What can hang from each mark
sira: ripa sulo
zetuf: ripa
sulo: kotuf sira zibiz zugob
zugob: ripa sulo
kotuf: ripa sulo
voro: ripa
ripa: kotuf sira zugob
zibiz: ripa sulo

Every row comes from one small tree of marks. Brackets hold a mark, then the marks that hang from it, in alphabetical order. Every link used is in the known rows. Which tree was each row made from?
Known rows
[sulo kotuf [sira [ripa zugob]] zibiz]: [  7 -37  -9 -20 -19 -62 -39 -54   2 -28 -20   4  21  10   9  49   1 -43
  44  -6 -37 -31  -5  23]
[zetuf [ripa kotuf sira [zugob [sulo zibiz]]]]: [ 23  -1  10 -77   9  15  18 -39  13  27 -39  19  50 -10   6  14 -38 -25
  -3  19 -53 -21   7  73]
[voro [ripa [kotuf [sulo zibiz]] zugob]]: [  8  -3  23 -53 -15  11   5 -45 -12  -3  -4  30  20 -22  -4 -32 -18  -7
   1  21 -51   7  24  56]
[sulo kotuf sira zibiz zugob]: [  6 -55 -26   6 -18 -89 -16 -37 -10 -33 -30   0  37  38  23  68   3 -28
  38 -33 -24 -15 -12  25]
[sulo sira]: [  8 -25  -3   8 -16 -21 -10 -35 -15  15  -4  -3  15 -21  24   5  -7 -15
  -2   1 -21   3   2  42]
[voro [ripa kotuf [zugob sulo]]]: [  1   8  24 -62 -12  17  10 -36   3   8  -1  31  20 -23   9 -26 -19 -13
  -7  12 -51   7  45  61]
[kotuf ripa [sulo sira zugob]]: [ 33 -67  24  16   3  -4 -37 -59 -43   9 -39 -25  22 -19  32 -16  -3  -4
  39   0 -37  40 -19  42]
[ripa sira]: [  6 -18   6 -21 -10   5  -2 -17  -4  28  -7   4  23  14  14  -3 -29 -19
   1  27 -23  -5   7  56]
[zugob [ripa sira] [sulo zibiz]]: [ 19 -35  10 -15  14  35  -8 -60  16  49   2  -3  29  39  -4  44 -25 -26
  -6  -5 -31   8  34  53]
[kotuf [sulo zibiz zugob]]: [ 27 -42  10  11  -9  -1 -14 -51 -55   9 -11  -6  30  23   1  -1 -14  -5
  26 -13 -23  23  -9  39]
[kotuf [sulo sira zibiz]]: [ 24 -51   5  16 -10  -1 -16 -65 -48  11  -4  -8  24   0  -5   5  -4 -13
  31  -6 -23  15 -15  39]
[ripa [kotuf sulo]]: [  7 -13  15 -41 -22  23  -6 -48 -31   2  -5  16  21 -15   5 -21 -23  -9
  17  10 -20  -1   2  60]
[sulo kotuf [sira ripa] zibiz zugob]: [ 10 -48 -14   7 -16 -88 -44 -40  -4 -38 -18   2  25  27  29  61   7 -45
  41 -31 -34 -26  -6  14]
[kotuf [ripa zugob]]: [ 20 -19  23 -28  -5  16 -22 -40 -11  21 -51 -10  20 -19  15 -30 -26   5
  21  43 -37  24  -5  50]
[zetuf [ripa kotuf sira]]: [ 17  -2  10 -50   1  13  11 -34   4  18 -15   9  36 -29  14  -6 -38 -18
 -19  26 -42 -24   0  62]
[zibiz [ripa zugob]]: [ 23   5   8 -40   7  15   4 -23 -26  -2 -28   5  23 -23  15 -33 -34  10
  -5  40 -38  11   7  50]
[voro [ripa kotuf [sira sulo]]]: [  2   0  21 -42 -12   9  -6 -31  20   1  21  24   7 -14   6 -30 -19 -33
  -4  20 -45 -14  39  52]
[ripa kotuf sira [zugob [sulo zibiz]]]: [  6  -7   5 -98  -9   7  12 -24  24  24 -49  45  47  32  -1  28 -36 -37
  34  24 -38 -24  14  84]
[voro [ripa kotuf zugob]]: [  0  12  21 -59 -19   6   8 -29   2   0  -3  33  15 -30   9 -35 -22  -6
 -16  27 -49   2  33  58]
[zibiz [sulo zugob]]: [ 21 -22   3  -9  -1   9   9 -24 -30 -10  11   3  32   5  19 -22 -31   7
  -8  19 -15  13  10  43]
[ripa [zugob sulo]]: [ 12  -1  15 -50  -6  17   5 -33 -11  36 -31   8  32   6  16  -2 -24 -10
   6  -1 -32  21  26  64]
[sira [sulo zugob]]: [ 20  -5  12  -4  -7  -8 -30 -34   0  11  -1 -10   7  12  23 -15 -15 -33
   5 -25 -21   5  24  35]
[zetuf ripa]: [ 25  -2  13 -12   2  17   6 -44 -20  25  -4 -15  28 -38  15 -19 -30  -1
 -31  11 -38   3   4  44]
[zetuf [ripa kotuf zugob]]: [ 21  13  13 -67  -2  11  14 -39  -1  15 -35  13  38 -41  15 -14 -38  -5
 -25  22 -48 -12   2  63]

Write each row's tree
[ 20  -8  -6 -14  -9   7  -2 -40 -26 -14  -8  15  25   1 -22  -3 -29  -3
  23  37 -23 -15  -6  36]
[sulo [zibiz [ripa kotuf]]]
[ 15 -33  11  -4  11  25 -13 -65   8  46   6 -12  17  -3  24  33 -10 -21
 -25 -26 -30  22  40  50]
[zugob ripa [sulo sira]]
[  6 -33  16 -22  -5  18 -16 -57 -18  14  -9 -19  27  12  18  10 -10 -19
  37 -20 -26  19  27  47]
[zugob [sulo [kotuf ripa]]]
[ 19 -15   5 -16   1  30   0 -51 -25  14   1   6  31  14 -12  10 -20 -18
  31  -1 -24   3  22  46]
[zugob [sulo [zibiz [ripa kotuf]]]]
[  6 -20   7 -34  -8  -7 -20 -30  17   9  -3  -6  16  26  16   4 -22 -42
  20   1 -25 -16  17  50]
[ripa [sira [sulo kotuf]]]
[  9 -10  22 -14  -4  -1  -9 -26  10  11  21   7   7  -3  16 -28 -15 -28
 -13   7 -46   5  39  42]
[voro [ripa [sira [sulo zugob]]]]
[ 13 -18   9 -20  -3 -20 -36 -48  16  -7  -3 -18   7  22  31  11 -13 -34
   0 -39 -26   1  31  33]
[sira [sulo kotuf [zugob ripa]]]
[ 13 -41  -8  -9   1 -11  -6 -59 -19  -7  -4  -7  35  17   4  42  -3 -29
  44 -25 -27  -1  17  38]
[zugob [sulo kotuf sira [zibiz ripa]]]
[ 24  -2   9 -46   4  11  -1 -45  16  14 -12   6  31 -17   2   0 -34 -34
  -5  16 -43 -32   2  54]
[zetuf [ripa kotuf [sira [sulo zibiz]]]]
[ 24  -5  17 -37  -1  25   5 -56 -25  12  -8  -1  32 -44  11 -21 -30  -6
 -15   9 -40  -5  -2  55]
[zetuf [ripa [kotuf sulo]]]
[  4  -3  17 -39 -12   6  -6 -36  20  -1  19  26  10  -6  -5 -22 -19 -35
   4  22 -44 -18  33  49]
[voro [ripa kotuf [sira [sulo zibiz]]]]
[ 13 -29   1 -25 -20 -12  -9 -47 -27  -8 -18  22  29  -1   6  10 -14 -18
  29  -3 -23  -8  -9  52]
[ripa [kotuf [sulo sira zibiz zugob]]]
[ 30 -58   4  19   1 -15 -20 -62 -36  11 -13  -8  26  12  12  23  -6 -11
  10 -21 -29  22  -9  38]
[kotuf [sulo sira zibiz [zugob ripa]]]
[   7    7   11 -102  -11    0   -6  -19   40   12  -45   38   26   14
   12   -1  -37  -45   21   27  -38  -31   14   79]
[ripa kotuf [sira sulo] zugob]
[ 26  -6   3 -86  19  32  25 -17  -7 -33 -19  33  41 -15   6 -33 -53   4
   6  77 -37 -16   3  70]
[zibiz [ripa kotuf sira zugob] sulo]
[ 30  -8   9 -34  11   8  11 -51  -8  32 -30  -5  43 -25  12   8 -25 -13
 -14   0 -49   4   7  53]
[zetuf [ripa [zugob [sulo sira zibiz]]]]
[ 24 -15   1 -63  17  16  17 -32 -28 -50 -11   5  38 -14  13 -29 -39  16
   8  47 -34   3   7  50]
[zibiz [ripa zugob] [sulo kotuf]]
[  1 -40   9 -31 -12 -12 -23 -42  -6 -10 -26 -18  23   9  22   4 -18 -12
  35  17 -30   0   0  44]
[sulo [kotuf [ripa sira]]]
[  4  -1  16 -52 -12   3   8 -41   6   4  -4  34  23 -19   2 -11 -13 -19
   2  10 -51   1  36  57]
[voro [ripa kotuf [zugob [sulo sira zibiz]]]]
[ 24 -20 -11 -16  -1 -26  -1 -16 -16 -18 -29  23  37  30   1  18 -30 -13
  23  24 -30 -17  -8  40]
[sulo [zibiz [ripa kotuf sira]] zugob]
[ 21 -11  16  -8 -10 -34 -74 -52  11 -25   9  -9  -2  26  15  10  -5 -65
  40 -31 -35 -27  22   8]
[sira ripa [sulo kotuf zibiz zugob]]
[ 19 -27  22 -40   0  12 -19 -29   3  27 -57  -4  25  -4  17 -20 -31  -6
  25  52 -42  14  -7  59]
[kotuf [ripa sira zugob]]
[ 11 -12   6 -20  -7 -10 -10 -26   0  11 -16  10  19   7  35  10 -27  -4
 -31  -4 -26   8  18  48]
[sulo [zugob [ripa kotuf]]]
[ 24 -42  20  -5   3  11 -16 -47 -35  23 -10 -10  23  11  27  -4 -20  -4
  -7 -12 -29  30   5  52]
[kotuf [sulo [zugob [ripa sira]]]]
